Each row comes from the steps of one walk. Every step used is in the known rows, and no mark comes twice. Write the walk behind each row, first mark first.
Known rows:
dukug/nutu/kisa: 6 6 -1 19 3 -6 -4 4 -7 -3 -7 -11 20 12 9 -6 -4 0 -2 1 -3 3 26 -4 3 -4 3
tofuf/tata/dukug: -3 1 -1 0 2 6 -2 16 5 18 1 16 1 2 5 -4 7 1 2 0 -4 7 -12 27 -8 8 -11
nutu/raremin: -2 -12 -4 0 16 -4 1 4 7 0 4 4 -18 -8 -3 -2 7 -3 -5 -10 -7 1 20 -5 1 0 -2
kisa/tata: 2 -5 -4 1 -5 -1 -5 -2 1 2 -4 10 6 -4 3 0 1 -1 1 -21 -1 3 -3 1 6 -22 -8
tofuf/tata/kisa/nutu/dukug: 0 -4 -3 -21 3 -7 -6 29 3 0 -9 12 3 20 6 -8 -2 -5 5 31 -4 -2 16 40 0 -3 4
tofuf/tata/kisa/nutu/sebarup: 6 -7 -8 -23 -5 -6 -4 7 -11 5 -11 12 -8 4 18 -1 2 11 -2 46 -4 -6 6 40 0 -28 8
kisa/tata/dukug: -2 -6 0 0 -1 1 -8 16 7 14 -19 14 7 -7 3 0 8 -5 3 -31 -1 8 -10 1 3 -18 -12
dukug/nutu/tofuf/tata: 3 11 -12 -4 -1 2 -2 -3 -3 3 20 7 -11 4 7 1 -3 -28 -8 12 1 11 22 35 -3 -3 -4
tofuf/tata/raremin: -1 -5 -4 -3 1 6 3 -3 3 16 34 14 -9 7 6 2 -10 17 -14 6 15 8 -11 22 -5 5 -16
nutu/tofuf/tata/kisa: -1 -3 -10 -21 4 1 -1 -5 -1 3 1 10 -12 6 8 -1 0 -33 4 12 -1 6 -12 49 -2 -1 2
tofuf/nutu/sebarup: 3 1 -9 1 -4 -6 3 6 -8 7 -6 2 -10 -12 7 8 5 16 -5 -14 2 -6 4 33 1 -25 8
kisa/tata/tofuf/nutu/dukug: -4 1 -9 -2 2 -6 -3 22 8 -1 1 14 7 1 -3 1 -3 27 2 -53 3 10 12 34 9 -23 -3
dukug/nutu/tofuf/tata/raremin: 2 6 -10 -7 0 2 -1 -3 1 15 39 8 -18 7 9 6 -12 -16 -20 9 16 16 16 31 -4 -2 -14
tata/tofuf: -2 0 -2 -4 3 2 1 -4 1 -3 11 3 0 1 -1 -1 -5 27 -2 -3 2 7 -1 1 2 -1 1
nutu/kisa/tata/tofuf: -1 -11 -9 19 0 -9 -5 -5 1 -1 4 9 27 2 8 -2 -6 26 3 -24 0 9 -15 -3 10 -27 -3
tata/sebarup: 2 -3 1 1 2 4 -5 -2 1 1 -18 4 1 8 0 4 -3 -24 -3 -1 -2 -2 -8 2 1 -1 2
kisa/nutu: 3 1 -2 -4 -6 -6 -4 9 -3 -3 -1 -1 6 11 4 0 -3 0 -4 33 0 -7 6 -2 1 -8 3
tofuf/tata: 0 0 -6 0 -1 3 3 -3 0 5 15 11 -1 4 4 -2 -1 5 -1 11 -1 2 -6 27 -6 4 -6
raremin/tata: 5 -6 -4 -4 0 3 3 0 5 1 20 14 -3 2 21 5 5 1 1 0 17 4 -8 7 -1 4 -2
raremin/nutu/tofuf: 7 2 3 -8 -1 -5 1 30 5 -2 9 -2 -14 1 8 5 -4 -35 -2 2 -2 6 -4 13 2 -8 8
kisa/tata/raremin: 1 -11 -1 -3 -4 -1 -4 -4 5 14 14 12 -2 -1 4 5 -9 10 -12 -25 16 8 -8 -4 7 -20 -17
raremin/nutu: 9 0 11 -6 -2 -2 0 33 3 -2 2 -4 -5 7 7 -2 -2 -1 -1 0 -6 3 4 5 0 -3 4
raremin/tata/tofuf: 4 -6 -6 -7 3 5 4 -4 6 -1 30 17 -2 4 20 5 1 29 1 -3 17 10 -8 8 0 2 -1
raremin/tata/tofuf/nutu: 3 2 -11 -7 1 4 5 -1 1 -1 29 11 -3 10 22 6 1 34 -2 -20 19 6 -7 38 0 0 2
raremin/tata/kisa/nutu: 10 -7 -3 -28 -2 -2 -5 7 -1 -3 -3 8 1 20 29 0 5 -3 2 31 13 -3 0 17 2 -4 8
kisa/nutu/tofuf/tata: 0 3 -16 -5 -8 -4 -1 4 -1 4 21 13 -3 10 8 5 -4 -29 -5 45 3 -1 -7 33 -2 -10 0
kisa/tata/sebarup: 3 -8 -3 2 -3 1 -9 -4 2 4 -23 14 7 4 3 6 -2 -24 -2 -22 0 2 -10 4 8 -24 -7
dukug/nutu/raremin/tata: 9 -7 -6 -7 16 0 -1 4 7 0 21 10 -23 -1 20 1 10 0 -10 -8 8 10 48 3 0 3 -6

Which walk is each row?
0 -10 -5 -4 10 -9 -4 12 4 -2 3 3 -13 2 0 -3 3 -4 -9 24 -7 -6 27 -6 3 -9 1
kisa/nutu/raremin
4 -1 -1 -3 16 -4 -3 5 2 -2 0 -3 -20 -3 -2 -4 5 -3 -12 -8 -9 6 55 -3 1 0 -3
dukug/nutu/raremin
2 -11 -6 23 -3 -9 -5 -1 0 2 -7 6 28 2 7 -2 -1 -2 5 -21 0 3 -13 -4 9 -25 -4
nutu/kisa/tata
12 -16 5 -9 -7 -8 -2 30 5 16 11 13 -17 -12 16 11 -7 21 -15 -22 10 9 -1 3 9 -46 -7
kisa/tata/raremin/nutu/sebarup
4 -2 -4 -24 -3 -2 -4 5 -7 0 -6 6 2 22 12 -9 -2 -1 0 43 -5 -4 2 38 -2 -5 3
tofuf/tata/kisa/nutu
4 -15 -13 -11 13 -3 1 6 11 -2 33 19 -15 5 20 3 3 25 -9 20 10 4 18 1 2 -6 0
kisa/nutu/raremin/tata/tofuf
0 2 -10 -5 -6 -7 -5 7 -1 -1 5 0 -2 4 4 7 -3 -34 -4 35 4 -4 -2 6 4 -15 6
kisa/nutu/tofuf
3 -5 1 -5 3 7 -2 18 11 14 6 18 0 0 21 5 14 -3 4 -10 13 8 -14 6 -4 7 -6
raremin/tata/dukug
-1 -1 -13 1 2 5 -1 -5 3 8 5 18 -8 7 5 10 -5 -52 -4 12 2 3 -19 37 -3 -4 -2
nutu/tofuf/tata/sebarup
3 -2 -11 22 -3 -11 -4 2 -5 2 -10 2 27 8 11 0 -1 3 2 -37 1 0 -12 27 9 -27 -1
tofuf/nutu/kisa/tata
8 0 -5 20 -3 -9 -9 1 -6 -1 -11 -1 25 6 11 -5 -3 -1 -3 -21 -2 10 21 -2 9 -25 -5
dukug/nutu/kisa/tata
2 -13 -2 -25 14 -10 -7 11 1 -5 -19 -2 -16 10 4 -8 5 -7 -5 23 -10 -6 27 7 5 -7 7
tata/kisa/nutu/raremin
-1 -5 -7 -2 -2 0 -4 -6 4 0 6 12 5 -4 1 0 -5 28 -1 -24 1 12 -4 1 8 -23 -6
kisa/tata/tofuf
-2 -8 -14 -3 15 -5 -3 1 6 -1 8 12 -14 -5 0 -1 3 29 -9 -50 -5 9 17 27 9 -26 -7
kisa/tata/tofuf/nutu/raremin
10 -9 2 13 -1 -11 -4 27 3 -3 6 4 22 9 15 -5 -9 25 1 -23 -6 13 -11 2 11 -29 2
raremin/nutu/kisa/tata/tofuf
11 -13 -6 -28 -5 -7 -4 8 -5 3 -7 15 -8 2 34 7 9 8 2 35 14 -6 3 21 4 -28 12
raremin/tata/kisa/nutu/sebarup
2 -15 -3 19 -1 -9 -5 -2 3 14 11 7 20 5 11 3 -12 9 -8 -25 14 7 -19 -9 10 -23 -14
nutu/kisa/tata/raremin
10 -3 -3 21 -1 -4 -13 -1 -5 2 -28 3 27 15 11 1 -6 -25 -4 -21 -4 6 15 1 10 -27 -3
dukug/nutu/kisa/tata/sebarup
2 11 0 -2 3 7 -5 19 1 15 -1 9 -2 8 6 -8 6 1 -6 2 -6 13 24 28 -9 7 -10
tofuf/tata/dukug/nutu
6 -16 -10 -7 10 -5 0 11 9 -1 22 16 -15 6 22 3 8 -2 -7 23 10 -3 20 0 1 -5 -1
kisa/nutu/raremin/tata
0 -1 -3 -3 19 3 -5 23 8 14 2 11 -20 -1 4 -8 13 -2 -11 -8 -13 14 44 24 -7 7 -13
tofuf/tata/dukug/nutu/raremin
4 -1 13 -5 3 -8 1 56 12 -3 -1 1 -4 5 1 -3 -2 -5 3 -12 -5 5 17 7 1 -1 6
raremin/nutu/dukug
-1 4 -10 18 4 -7 1 1 -5 -2 5 -5 21 13 8 -3 -7 32 -1 -20 1 1 -11 27 3 -7 8
tata/tofuf/nutu/kisa
-2 0 0 -2 -2 -10 -5 34 6 -3 -3 4 8 9 -2 -1 -2 -6 1 21 1 -5 20 0 2 -7 5
kisa/nutu/dukug
8 4 -2 -2 -3 -4 -2 4 -8 3 -7 0 -11 -13 8 5 4 12 -8 3 -1 3 40 4 1 -25 5
dukug/nutu/sebarup
5 4 3 -1 1 -2 -7 23 -4 15 -22 3 -10 -14 8 3 12 8 -7 -6 -4 7 33 3 -2 -20 1
tata/dukug/nutu/sebarup
4 -18 -7 -4 17 0 4 2 12 2 24 16 -21 -6 18 4 11 -1 -4 -10 9 4 12 2 1 3 -5
nutu/raremin/tata
5 -7 10 -8 4 -3 3 52 15 14 33 15 -12 12 7 -1 -12 11 -9 -6 10 12 7 29 -4 3 -10
tofuf/tata/raremin/nutu/dukug
-5 7 -5 -3 7 -4 2 24 6 -2 7 4 1 5 -5 -1 -5 29 0 -32 3 5 14 33 3 -2 4
tata/tofuf/nutu/dukug
-2 9 -7 -3 2 0 1 0 -2 -2 8 -1 0 7 0 -1 -5 33 -5 -19 2 3 0 30 0 -3 5
tata/tofuf/nutu
2 -17 -11 -7 19 2 5 -2 13 -1 34 20 -22 -6 17 4 6 27 -6 -12 10 10 12 3 1 2 -4
nutu/raremin/tata/tofuf
7 -9 0 -24 4 4 -1 -2 2 0 -1 9 -5 9 25 0 7 -3 6 1 13 3 -7 20 1 4 4
raremin/tata/kisa
9 -11 9 -9 -5 -3 -2 28 8 12 16 7 -9 6 11 3 -11 10 -14 -25 10 12 -5 1 7 -23 -12
kisa/tata/raremin/nutu
